In the rows, 128 means zero.
Known rows, with every step that occurs
nifef, nusin, mepe, taboka: [117 120 135 129  76 135  93 129 170 106  58 116 121 101 179 126 149 126
 142 108  99 127 151 113 168 134 205 126 158 164 150  98 151 123 176 126
 156]
zimi, nusin, tesi, dalu, funas: [150  95 168 101 169 165 132  95 173 124 115  52 118 113 152 104 127 127
  79 123  98  87 120 163  90 153 185  77 169 173 133 125 104 128 142 143
 132]
taboka, zimi, seso, tesi, dalu, mepe: [165  91 186  87 118 119 138 127 163 137 121  82 157 164 172  89 133 146
 105 127 138 123 112 133 110 143 156  99 142 169 143 114 102 183 116 101
 150]
tesi, pibopi: [149 121 161  92 131 118 119 127 131 119  91 133 107 144 146 117 117 118
 128 130 159 101 160 173 106 171 182 111 132 146 158 135 154 139 114 122
 162]
pibopi, vuro: [138 116 159  84 100 140 111 131 109 142  83 109 102 158 152 141 115 143
 134  63  87 123 135 150 108 126 139 117 145 133 113 147 154 126 147 129
 133]
funas, pibopi, vuro: [127 127 157 107 100 123 107 134  76 133  60 122 102 161 138 119 139 142
 127  68  96 146 146 143 106 135 161 113 152 137  92 143 171 175 159 128
 130]
fibobuk, seso, tesi, dalu, mepe: [132 109 181  72 153 138 117 122 153 135 111  81 124 143 183  99 107 179
 115 107 108 127 146 173 145 154 162  80 116 169 133 128  83 165 122 107
 149]
seso, tesi: [127 123 173  92 127 147  95 151 134 142  89  93 139 181 142 135 127 136
 143  95  86 165 144 147 100  97 161 111 150 158 122 140 122 151 115 142
 135]
tesi, dalu, funas: [133 120 159  94 163 148 123 113 169 154 106  84 123 117 160 109 127 122
 118 129 112  88 154 168  95 162 172 106 131 153 134 137 103 138 133 119
 124]
funas, pibopi: [124 146 142 128 121 113 109 145 105 129  84 125 120 143 134 101 166 120
 127 122 125 164 157 148 123 148 185 130 143 152 116 130 166 176 151 136
 141]
zimi, nusin, tesi, pibopi, vuro: [171  81 186  76 116 144 120  99 107  92  72  98  86 154 141 126  93 143
  86  68 110  87 107 159  88 149 179  73 177 156 123 138 165 122 137 141
 151]
fibobuk, seso, tesi, dalu, mepe, taboka: [111 111 165  83 138 153  98 107 159 115  86  99 136 104 202 104 122 168
 140  76 118 113 162 149 164 124 185  60 125 163 135  93  94 171 145  91
 139]
taboka, tesi: [146 109 137 130 138 135 115 140 112 117 104 121 159 150 163 125 131  90
 150  99 132 120 123 144 121 153 152 148 168 145 143 113 126 106 137 138
 165]
dalu, funas, pibopi, vuro, kelit: [101 139 163  80 128 119 120 156 130 149  39 106  81 121 122 153 104 118
 111  62  99 148 180 150  76 138 145  80 152 131 102 150 157 175 157 125
 124]
zimi, nusin, mepe, dalu, funas, pibopi: [ 93 127 165 120 103 155  91 116 144 120  60  92 108 101 159  91 178  67
 111 108 100 175 162 161  91 163 202 114 182 153 141 126 156 205 168 121
 143]
nusin, mepe: [140 110 158  92  97 129 100 138 153 131  86  98 108 155 147 104 151 135
 110 105 108 152 121 151 143 148 172 141 161 153 154 146 121 142 147 125
 156]
funas, dalu, mepe, taboka, zimi, nusin, tesi: [131  91 141 122  82 160  99 125 147  61  99  48 163 106 152  99 137 127
  87  73 114 126 116 123 120 153 177  79 170 192 152  61 129 179 172 130
 169]
fibobuk, seso, tesi, dalu: [117 118 168  95 174 144 102 124 148 159 113 103 122 166 177 109 117 168
 136 100 107 124 133 168 131 139 162  83 109 159 115 143 104 165 127 113
 121]
mepe, seso, tesi: [129 143 156  99 117 139  85 139 137 123  79 112 150 194 148 127 141 111
 156  62 116 136 156 156 115  88 143  89 148 161 118 145 106 164 145 127
 121]
fibobuk, seso, tesi, pibopi: [125 127 176  64 155 135 100 130 131 135  69 121 110 180 162 126 101 132
 142  66 124 103 175 179 110 160 165  86 128 156 124 135 124 163 112 107
 149]
zofad, vuro: [133 128 158  72 120 137  94 127 147 144 126 108 124 165 141 107 129 140
 161 111  84 153 136 151 129 134 136 134 157 173 158 120 148 125 124 138
 164]
nusin, mepe, taboka, fibobuk, seso, tesi: [ 98 103 151  84 103 163  63 113 148 114  58 112 162 156 182 123 157 133
 166  23  85 157 136 141 155  89 153 103 163 172 114 101 105 164 158 100
 119]
zimi, seso, tesi, pibopi, vuro: [164  87 206  55  96 135 112 108  99 130  69 127 100 209 164 131 100 138
 114  54 125  89 128 147  53 123 157  82 164 142 106 154 168 153 116 109
 136]
mepe, taboka, tesi: [125 106 128 139 127 152  99 125 115  96  80 135 165 122 179 136 145  86
 175  76 134 108 142 125 139 123 174 125 178 147 147  79 132 117 164 124
 153]
tesi, dalu, mepe, seso: [155 131 148 101 120 114 122 118 155  99 120 111 126 121 173  79 140 133
 119 128 170 102 148 170 153 159 154  85 121 160 146 130  95 153 152 113
 149]
pibopi, vuro, kelit: [110 126 160  77 114 111 125 161 144 146  70 116  81 135 137 160  88 137
 123  71 109 144 151 150 101 120 128  87 132 128 125 158 154 130 146 136
 131]
vuro, kelit: [105 143 147  95 131 105 127 168 170 141  88 114  92 120 128 148 107 113
 125 119 137 163 166 154 113 125 145  98 125 143 153 144 144 128 138 141
 142]
mepe, seso, tesi, dalu: [137 123 162 113 148 127  95 120 148 130 115 114 149 172 161 106 133 145
 144 111 145 124 126 154 121 104 164  73 123 165 126 152 104 167 134 128
 119]
nifef, nusin, tesi, dalu, funas: [155 112 162 106 164 145 130 105 172 138 100  73 118 117 148 122 109 143
  99 157  88  65 149 140 114 163 183  96 155 166 118 119 111 106 136 146
 132]
seso, tesi, dalu, funas, pibopi: [124 127 176 107 164 138 105 123 132 146  78  89 141 145 140 105 143 132
 117 121  99 147 163 152  82 139 193  91 150 165 104 138 124 213 131 122
 118]
mepe, seso: [135 160 130 115 112 124 102 136 138 115  90 131 125 151 152 108 152  95
 148  82 154 108 161 163 137 130 143 111 137 153 130 138 121 136 165 123
 128]
dalu, mepe, seso: [147 148 140  93  97 125 117 134 142  98  95 112 126 133 159  97 148 107
 132  89 154 110 169 167 148 147 141 100 140 155 146 122  99 141 162 114
 152]

Rows
[112 107 127 101 120 149 112  91 156 100 107 127 149  79 206  94 147 142
 155  88 146 104 153 162 184 146 154  95 113 165 136  74 113 138 163  90
 129]
tesi, dalu, mepe, taboka, fibobuk, seso
[135 130 167  85 159 153  98 113 170 144  89  84 145 151 159 111 128 116
 135  85 110  91 160 164  89 124 156  72 144 165 118 146  79 174 136 114
 109]
mepe, seso, tesi, dalu, funas
[130  96 171  94 117 151 105 108 154 104  93 101 152 103 179 108 127 168
 139 119 122 129 148 135 150 106 198  68 142 163 151 100 108 168 133 113
 143]
seso, tesi, dalu, mepe, taboka
[108 134 124 101 124 138 111 119 138 130 106 131 134 139 180 111 150 107
 159  68 119 128 150 173 152 147 123 135 115 157 113 103 128 119 156 114
 125]
taboka, fibobuk, seso
[ 97 144 162  94 127 169  96 120 143 154  83 103 112 114 168 133 149  71
 153 117 110 120 194 166  91 143 162 126 146 123 143 131 127 156 137 117
 122]
mepe, dalu, funas
[147  97 182  53  72 136  81 118  93  89  62 104 125 189 167 124  87 151
 118  28 133  94 157 168  68 158 144  58 133 156 123 144 140 209 131 106
 166]
funas, dalu, mepe, seso, tesi, pibopi, vuro
[143 109 179  89  82 141 110 134 153 126  79  97 168 166 171 116 155 111
 136  61 121 127 144 108 112  94 157  98 176 164 129  84 118 187 142  91
 136]
dalu, mepe, taboka, zimi, seso, tesi
[102 127 164 100  92 157 100 123 174 147  61  96 104 115 176 130 146  86
 140 131  87 119 178 145 120 164 180 141 160 138 152 132 131 141 150 124
 143]
nifef, nusin, mepe, dalu, funas
[133 100 145 119 167 161 111  97 158 121  84 106 164  88 187 122 130  95
 147 103 128  69 149 141 106 149 182 101 167 154 143  95 100 140 148 111
 132]
mepe, taboka, tesi, dalu, funas
[142 118 173  71  91 132  81 128 122  78  79 109 143 183 161 106 104 130
 122  74 171 109 176 178  78 165 164  64 119 171 152 132 125 214 120 107
 179]
funas, dalu, mepe, seso, tesi, pibopi
[101 116 159  97  99 163  99 126 190 137  69  66 130 108 164 109 161  57
 133  94  88 146 146 154  99 162 166 127 176 148 166 120 118 184 160 108
 142]
taboka, zimi, nusin, mepe, dalu, funas
[151  95 188  84 135 132 128 128 156 126 116  73 142 141 166 101 115 175
 107 145 120 149 127 157 124 135 173  88 131 165 151 133 101 162 107 129
 157]
seso, tesi, dalu, mepe
[104 102 180  97  83 160  89 107 117 123  43  88  91 124 165 113 157  96
 107  60  69 154 146 155  82 150 180 102 191 141 116 143 165 195 177 118
 135]
zimi, nusin, mepe, dalu, funas, pibopi, vuro
[115 122 148  97 139 132 100 136 170 131  77  89 173 115 183 112 120 150
 161  58 110 108 151 127 174 140 157  81 129 166 137  78  80 208 150  78
 133]
fibobuk, seso, tesi, dalu, mepe, taboka, zimi
[139  95 151 115 160 162 114  97 189 112  90  58 155  88 151 109 133 112
 107  91  98  74 125 128 108 141 186  71 177 178 133  86  97 157 162 117
 118]
mepe, taboka, zimi, nusin, tesi, dalu, funas
[101 105 167 119  84 152  93 121 157 118 101 100 101 113 174 101 168  93
 122 129 120 177 115 163 121 137 189 127 157 146 180 139 160 151 158 132
 159]
zimi, nusin, mepe, dalu
[125 114 127 128  93 138 127 138 184  87  88  72 160  71 173 100 139  89
 138  71 107 141 133 138 135 147 167 100 155 182 169  62 133 155 167 116
 167]
dalu, mepe, taboka, zimi, nusin
[130  73 156 101 101 148 109  95 159  82 105 115 203 105 187 107 145 155
 160 124 134 148 127 132 148  79 173  83 142 174 148  81 124 156 132 123
 134]
seso, tesi, dalu, mepe, taboka, fibobuk
[169 126 148 118 118 114 130 114 156  87 113 105 130 124 159  92 121 151
 101 152 154  69 142 147 171 160 170  81 143 173 134 119 104 116 161 138
 155]
nifef, nusin, tesi, dalu, mepe, seso
[141 113 147 117  65 127 105 124 159 129  78 123 142 148 171 100 186  86
 127  67 147 105 119 104 134 127 168 134 177 153 144  94 137 169 178  79
 132]
nusin, mepe, taboka, zimi, seso
[150 133 149 118  97 115 134 139 145 152 107 121 135 174 154 104 170  75
 126  94 148 111 127 128  98 141 138 146 148 150 129 110 146 146 149  98
 130]
taboka, zimi, seso
[167 107 158 109 123 132 129  99 162  73 129  80 124 111 162  68 137 133
  81 120 160  92 117 168 145 148 169  60 160 182 147 119  93 135 164 133
 154]
zimi, nusin, tesi, dalu, mepe, seso
[172  93 167 110 103 128 127  94 148 113 110 107 151 129 166  84 160 129
  95 114 165  68 108 101 143 128 180  93 173 160 138  81 116 157 161  88
 133]
nusin, tesi, dalu, mepe, taboka, zimi, seso
[136 119 169  96 133 139 103 122 201 138  70  76 141 147 170 115 124 128
 120 105  88  92 151 148 114 145 170  90 157 181 126 144  88 166 147 118
 129]
nifef, nusin, mepe, seso, tesi, dalu, funas
[112 100 142 121  77 156  91 114 178  89  76  91 121  89 176 103 166 109
 121  73 105 156 117 139 140 123 204  99 174 173 165  98 145 143 183 123
 154]
zimi, nusin, mepe, taboka
[135 102 139 121  92 122 117 149 189 116  88  63 138 131 150  93 150  94
 108  78  89 165  92 144 129 165 161 135 166 180 167 120 123 157 162 122
 167]
taboka, zimi, nusin, mepe
[ 84 107 144  84  82 171  68 118 131  90  84  98 176 141 201 116 136 143
 156  29 106 152 165 150 121 123 147  84 123 178 121  77 122 193 153 102
 144]
funas, dalu, mepe, taboka, fibobuk, seso, tesi
[145  97 200  81 121 145 112  97 100 156  64 101 110 183 166 113 137 139
  97  63  92 107 136 133  48 122 165  79 174 149  73 150 154 202 149 108
 104]
zimi, seso, tesi, dalu, funas, pibopi, vuro
[172 122 162  96 133 120 117 101 144  95 118 100 129 133 152  82 137 149
  99 127 171  81 131 162 170 142 163  74 153 160 140 129  80 144 158 119
 144]
nusin, tesi, dalu, mepe, seso
[148  96 150 114 106 143 117 119 163  76  88  59 151  94 141 108 136 118
 102  81 106 119 115 123 150 130 178  84 194 184 149  68 110 146 165 135
 157]
dalu, mepe, taboka, zimi, nusin, tesi
[135 117 154 112  95 127  82 148 182 110  69  73 166 184 146 102 147  93
 135  37  98 157 111 142 121 113 138  95 182 192 139 133  96 192 166 115
 143]
taboka, zimi, nusin, mepe, seso, tesi
[114 122 179  71 155 152  94 114 101 162  48  91 104 166 169 120 114 154
 122  27  59 108 162 158  89 150 152  74 146 150  63 148 122 210 155 101
 101]
fibobuk, seso, tesi, dalu, funas, pibopi, vuro
[127  97 153 118 137 151  96  95  96 120  46 121 143 116 172 124 133 123
 140  54 104  89 144 128  97 146 183  85 179 141 102 105 139 187 177 103
 125]
mepe, taboka, tesi, dalu, funas, pibopi, vuro
